Known rows, with every step that occurs:
fadu, relan, damed, puru, tosas: [39, -9, 3, 4, -2, -17, 17, -31, -16, 2, 20, 0, 21, 11, -20, -18, 11, 12, 0, -9, 10, 14, -14, 28, 13, -3, -12]
fadu, relan, damed, puru, tosas, lalesi, mizo, tisil: [33, -11, 12, 36, 3, -19, 14, -37, -10, 6, 29, 5, 40, 17, -28, -11, 12, 5, -4, -9, 2, -8, -17, 20, -6, 2, -9]
mizo, puru: [-6, -5, -13, 60, -5, -41, 7, -7, -2, -29, 11, -23, -16, -7, 72, 3, 3, 22, -11, 16, 3, 23, 8, 0, -17, -1, 18]
tisil, damed, puru, tosas, lalesi, mizo, fosun: [33, -13, 14, 54, 14, 24, 6, -11, -2, 12, 57, 11, -28, -10, 25, -9, 56, -6, 2, 30, 10, 18, 2, 22, 0, 36, -12]
damed, puru, tosas, relan: [12, 18, -2, 52, 19, 0, 15, 15, -6, 26, -19, 0, 3, -22, -26, 0, -58, 16, -3, 39, 33, 10, -14, 10, 2, -4, -15]
relan, fadu, fosun, damed, puru, tosas, lalesi: [-50, -6, -38, 2, -12, 8, -33, 28, -11, -17, -47, 5, -19, 28, 4, 29, 8, -30, 27, -11, -37, -10, -23, -8, 21, -11, 8]
tosas, lalesi, fadu, relan, damed: [13, -38, 3, -51, -28, -11, -10, -13, 7, 9, 0, 26, -47, 4, -27, -15, 25, -6, -2, -21, -5, -58, -3, -2, -8, -3, 43]
tosas, lalesi, mizo, fosun, damed, puru: [-17, -31, 14, 27, 8, -3, 0, 7, 3, -1, 25, 22, -42, -7, 17, -2, 9, 7, -11, 7, -7, -53, 4, -13, -29, 9, 3]
puru, tosas, relan: [9, 58, 6, -59, 2, 30, 7, 13, 29, 21, -34, 23, -1, -28, -52, 8, -21, 19, -11, 24, 32, -2, 3, -5, 5, -20, -19]
tosas, lalesi, mizo, tisil: [-4, -24, 17, -11, 14, -13, 2, 0, 13, 13, 9, 10, -14, -7, 13, -4, 0, 10, -18, -8, 5, -49, 7, -20, -37, 1, -6]
fosun, tosas, lalesi, fadu, relan: [36, 2, -3, -50, -3, 17, -11, 9, -1, -23, -6, 32, -48, -18, -17, -22, -18, -15, 0, -10, -11, -37, -6, -10, -9, -11, 44]
tosas, relan, mizo, tisil: [7, -8, 7, -11, -22, -23, 14, -23, 23, 11, 15, -26, 53, -4, -53, 1, 0, 9, -29, -28, 9, -14, 25, -11, -22, -2, -14]
lalesi, fadu, puru, tosas: [-5, -3, -1, -52, -37, 10, -34, 0, 11, 16, -5, 16, -21, -3, 14, 11, -22, -20, 16, 8, -5, 28, -5, 7, -35, -11, 84]
lalesi, damed: [0, -53, 13, -53, -4, -17, 8, 26, 4, -3, 18, -30, -9, 5, -5, -12, 23, 11, 8, -6, 17, 22, 19, -15, 31, -6, 11]
puru, tosas, relan, fadu: [-2, 52, -11, -56, 1, 31, -7, 25, 21, 21, -49, 17, -5, -6, -69, 18, -21, -3, 3, 13, 26, -6, -1, -12, 6, -19, -9]
tisil, tosas: [-30, 81, -6, -53, 10, 17, 6, 15, -1, 11, -33, -8, -18, -21, 31, -9, -31, -5, -4, -11, 11, 37, 16, -9, 8, 12, -41]
damed, puru, tosas: [15, 16, 2, 49, 22, 0, 7, 20, -13, 26, -8, -1, -13, -17, 24, -2, -63, 12, 0, 40, 36, 30, -10, 9, 5, -1, -6]
tosas, relan, fadu, fosun, damed: [-33, -15, -35, -39, -18, -9, -11, 12, 4, -16, -50, -10, 17, 4, -92, 18, 30, -6, 9, -25, -25, -24, -9, -2, 10, -12, -12]
puru, tosas, relan, mizo, tisil, fadu: [5, 59, 14, -29, -2, 36, -1, -1, 36, 28, -9, 5, 30, -9, -40, 17, -25, -4, -16, 10, 22, 8, 14, -17, -7, -3, -18]
fadu, relan: [9, -2, -12, -51, -5, -25, 10, -2, 4, -12, 6, -11, 8, -27, -22, -4, 1, 22, -17, -12, 10, 18, -10, 4, -1, -9, -17]
fadu, fosun, damed, puru, tosas: [-40, 7, -6, 20, -10, 5, -10, 1, -2, -29, -11, 8, 12, -19, 41, 17, 14, 12, 9, 15, -39, 20, -24, 14, 33, -12, -11]
fadu, fosun, damed, puru: [-39, -16, -10, 21, -10, -11, -9, -2, -10, -33, -6, -5, 12, -18, 45, 11, 23, 14, 7, 4, -43, 18, -21, 17, 30, -7, -11]
relan, mizo, fosun, damed: [-12, -13, 19, 4, -41, 1, -4, -19, 14, -9, 71, -12, -3, 18, 64, 2, 20, -7, -19, -24, -12, 17, 43, -17, -10, 9, 24]
fosun, damed, puru, tosas, relan: [-4, 11, -6, 22, 17, 15, 15, -2, -8, -20, -14, 9, 36, -1, -10, 17, 27, 9, 10, 29, 25, 6, -3, 16, 15, -4, -3]
relan, damed: [47, -43, 18, -59, -7, -17, 14, -40, -23, 17, 20, -11, -10, 40, 36, -38, 52, 12, 9, -34, 9, 8, 30, 29, 21, 3, -1]
tosas, lalesi: [1, -19, 6, -57, -2, -11, 8, 9, 9, 8, -17, 15, -61, -20, 29, -14, 1, 26, -18, -11, 9, -58, 5, -11, -7, -6, -20]
tisil, tosas, lalesi, mizo: [-35, 70, 10, -49, 12, 24, 2, 15, 10, 15, -24, 13, -43, -19, 16, -12, -30, -10, -11, -13, 5, -12, 13, -22, -18, 16, -49]
lalesi, mizo, tisil, tosas, relan: [-19, 28, 9, 11, 26, -4, 0, -4, 7, 15, 11, -18, 59, -5, -28, 5, -15, -12, -9, -9, 8, 27, 19, -15, -41, 14, -11]
relan, fadu, puru, tosas: [-25, 4, -29, -47, -14, 7, -28, 27, -5, 6, -41, -6, -22, 29, 28, 25, -26, -23, 25, -15, -10, 18, -12, -2, -26, -11, 13]
relan, mizo, puru: [3, -12, 15, 26, -39, -30, 1, -24, 16, -13, 63, -30, -17, 13, 86, -6, -12, 4, -25, -20, 8, 23, 37, -18, -37, 3, 16]
fosun, damed, puru, tosas, lalesi: [-7, 7, -1, 23, 19, 17, 11, 2, -9, -19, -11, 19, 12, 3, 24, 15, 24, 7, 10, 27, 23, -8, -4, 12, 14, -4, -1]

Rows:
[-14, 10, 1, -54, 16, 33, -19, 12, 11, 19, -20, -8, -28, -13, 55, 11, -21, -11, 5, 10, -15, 16, -11, 0, -31, 23, -33] | tisil, fadu, puru, tosas, lalesi
[-18, -33, 0, 34, -3, -5, -2, 39, -1, 2, -4, -18, 7, 11, -51, 7, -14, -9, 21, 17, 2, 15, -15, -12, 37, -7, 8] | lalesi, damed, puru, tosas, relan, fadu, fosun
[1, -20, 13, 6, 24, -20, -6, -5, 2, 13, 33, -23, 45, 1, 8, 2, -5, -1, -9, -6, 15, 31, 21, -11, -41, 6, 14] | lalesi, mizo, tisil
[38, -40, 5, 0, -2, -27, 27, -30, -16, 18, -5, -15, 21, 12, -72, -26, 25, 18, -1, -15, 9, -24, 8, 28, 7, 3, -21] | tosas, relan, damed, puru
[-5, 8, 2, -30, -28, 4, -13, -1, 12, -30, 2, 3, -11, -34, -2, -10, -18, 7, -8, -21, -57, 1, -10, -2, 12, -18, -15] | fadu, fosun, tosas, relan, mizo
[-4, -15, 20, 3, -44, -9, -6, -13, 14, 10, 72, -18, -23, 7, 66, -8, -14, -1, -26, -27, -9, 22, 42, -20, -18, 9, 21] | relan, mizo, fosun
[-13, 6, -18, 24, 16, 15, 6, 6, -13, -20, -24, 6, 33, 16, -22, 23, 26, -6, 17, 20, 20, 4, -4, 13, 15, -3, 5] | fosun, damed, puru, tosas, relan, fadu
[-31, -26, -32, -33, -17, 2, -37, 40, -10, -24, -36, -5, -41, 24, -7, 7, -3, -34, 28, -32, -50, -13, -17, -21, 23, -13, 18] | relan, fadu, fosun, tosas, lalesi, damed
[42, 13, -4, -52, 11, 12, 11, 8, -4, -23, -18, 6, -7, -27, -50, -23, -16, 7, -5, -8, 1, -11, 6, 1, -2, -12, -2] | fosun, tosas, relan
[4, 7, -1, 32, -4, 14, -3, 14, -6, -17, 17, 22, -49, -20, 39, -11, -8, 3, -8, 7, -39, -21, 5, -11, 9, 3, 31] | mizo, fosun, tosas, lalesi
[-12, -33, 1, 18, -35, -7, -15, -7, 10, -3, 22, 25, -35, 0, -14, 3, 12, -16, -9, -8, -16, -55, -6, -13, -17, 4, 57] | tosas, lalesi, fadu, relan, mizo, fosun, damed, puru
[-21, 50, 16, -19, 16, 48, -16, 10, 31, 9, -14, 36, -3, -12, 12, 25, -2, -7, -2, 25, -3, -20, -8, -18, -6, -4, -14] | puru, tosas, lalesi, mizo, tisil, fadu, fosun, damed
[11, 3, 20, 27, 7, -5, 1, -18, 13, -5, 36, 1, 1, 9, -7, -2, 7, 3, -3, 15, 15, 15, 18, -3, -46, 1, 12] | lalesi, mizo, puru, tosas, relan, damed
[-28, 81, 3, -49, -13, 18, 11, 0, 17, 15, -21, -11, 4, -17, -29, -8, -30, -9, -18, -28, 8, 11, 23, -16, -10, 12, -51] | tisil, tosas, relan, mizo
[7, 13, 10, 83, 29, 1, 6, 13, -6, 28, -1, 10, 1, -11, 17, 5, -61, 7, -4, 38, 27, -3, -16, -1, -15, 3, -4] | damed, puru, tosas, lalesi, mizo, tisil
[3, -30, 13, 26, 7, -6, 14, 31, 2, 8, 7, -18, 9, 1, -45, -4, -14, 5, 11, 27, 27, 17, -4, -8, 30, -4, 4] | lalesi, damed, puru, tosas, relan
[-33, 5, -21, 86, -2, 11, -4, 11, -12, -15, 4, 7, 16, 10, -8, 26, 23, -10, 11, 25, -23, 4, 0, 3, 18, 8, 34] | mizo, fosun, damed, puru, tosas, relan, fadu
[-32, 43, -4, 76, 22, -11, 14, 5, -4, 11, -22, -19, 60, 1, 25, 10, -19, -11, -5, -1, -6, 2, -3, -16, 10, 14, -14] | mizo, tisil, tosas, lalesi, damed, puru
[-7, 5, -7, 25, 6, 17, 2, -1, -5, -21, -6, 24, 21, 4, -8, 19, 27, -6, 13, 26, 15, -7, -12, 11, 11, -4, 27] | fosun, damed, puru, tosas, lalesi, fadu, relan
[37, -11, 6, 5, -5, -16, 18, -29, -11, 3, 16, 10, 8, 9, -22, -18, 12, 14, -3, -10, 6, -13, -18, 24, 11, -4, -17] | fadu, relan, damed, puru, tosas, lalesi
[50, -57, 15, 19, 4, -29, 18, -37, -41, 22, 24, -17, -2, 42, 36, -40, 23, 9, 14, -18, 11, 12, 15, 38, 20, 11, 0] | relan, damed, puru
[35, -16, 13, 6, 0, -14, 13, -29, -9, 6, 29, 11, 9, 11, -31, -19, 11, 9, -3, -10, 8, -10, -14, 21, -5, 1, -15] | fadu, relan, damed, puru, tosas, lalesi, mizo
[-8, 1, -20, 32, 29, -16, -6, -8, -4, 6, -4, -43, 83, 0, 8, 20, 6, -12, -8, -6, -10, 36, -5, -6, -2, 23, -5] | mizo, tisil, fadu, relan
[3, 45, 9, -56, -13, 34, -13, 14, 30, 21, -23, 48, -42, -20, -20, 9, -22, -2, -5, 21, 20, -28, -8, -15, -1, -18, 26] | puru, tosas, lalesi, fadu, relan
[-49, -4, -39, 1, -11, 5, -37, 28, -15, -18, -41, -5, -6, 29, 4, 30, 6, -31, 31, -12, -32, 15, -19, -4, 24, -11, 14] | relan, fadu, fosun, damed, puru, tosas
[-7, -3, -15, 27, 34, -11, -7, -3, -6, 16, -10, -46, 68, 5, 33, 16, 4, -13, -5, -4, -5, 37, 8, -9, 1, 26, -1] | mizo, tisil, fadu
[38, -33, 0, 4, -4, -34, 19, -34, -23, -1, 26, -13, 21, 12, -17, -23, 19, 14, -2, -21, 4, 12, -11, 30, 10, 3, -13] | fadu, relan, damed, puru
[-3, 8, 3, 22, 5, 16, 12, -9, -1, -18, 5, 6, 37, 8, -2, 15, 21, 3, 5, 18, 25, 6, 7, 11, 7, -2, -1] | fosun, damed, puru, tosas, relan, mizo
[46, -28, 27, 51, 14, -6, 14, -38, -25, 31, 25, 6, 17, 45, 24, -25, 13, -2, 13, -2, 12, -8, 8, 27, 5, 10, 2] | relan, damed, puru, tosas, lalesi, mizo, tisil
[-41, 5, -3, 21, -10, 6, -9, 1, 1, -29, -15, 17, -2, -20, 40, 17, 16, 14, 5, 14, -42, -6, -28, 11, 31, -13, -16] | fadu, fosun, damed, puru, tosas, lalesi
[-40, -22, -40, -39, -19, -14, -38, 31, -11, -6, -38, -20, -29, 21, 8, 14, -4, -22, 21, -32, -37, 15, -10, -10, 15, -9, 9] | relan, fadu, fosun
[-2, -56, 14, 3, 1, -21, 14, 25, 0, 6, 2, -1, -47, -4, 4, -14, -1, 15, -4, 4, 10, -52, -5, -16, 12, -1, -8] | tosas, lalesi, damed, puru
[30, 6, 5, -19, 29, 22, -7, 6, 0, -21, 9, 15, -12, -14, -6, -15, -18, -16, -6, -8, -14, -27, -5, -16, -26, 6, 1] | fosun, tosas, lalesi, mizo, tisil, fadu, relan
[8, 35, 0, 62, -8, -9, 13, -19, 13, -18, -2, 5, 3, 2, 15, 8, 10, 17, -5, 28, 8, 2, 4, 6, -9, -10, 9] | mizo, puru, tosas, relan, damed
[63, -7, 4, -13, 13, 6, 18, -14, -22, -15, -2, 4, 3, 1, -46, -38, -2, 0, 6, -12, -3, -14, 5, 19, 6, -5, -1] | fosun, tosas, relan, damed, puru
[19, -8, -6, -18, 24, 14, -8, -10, -11, 16, 7, -24, 10, 10, -11, -8, 8, -20, 8, -3, -1, 35, -8, 10, 8, 33, -28] | tisil, fadu, relan, damed, puru, tosas
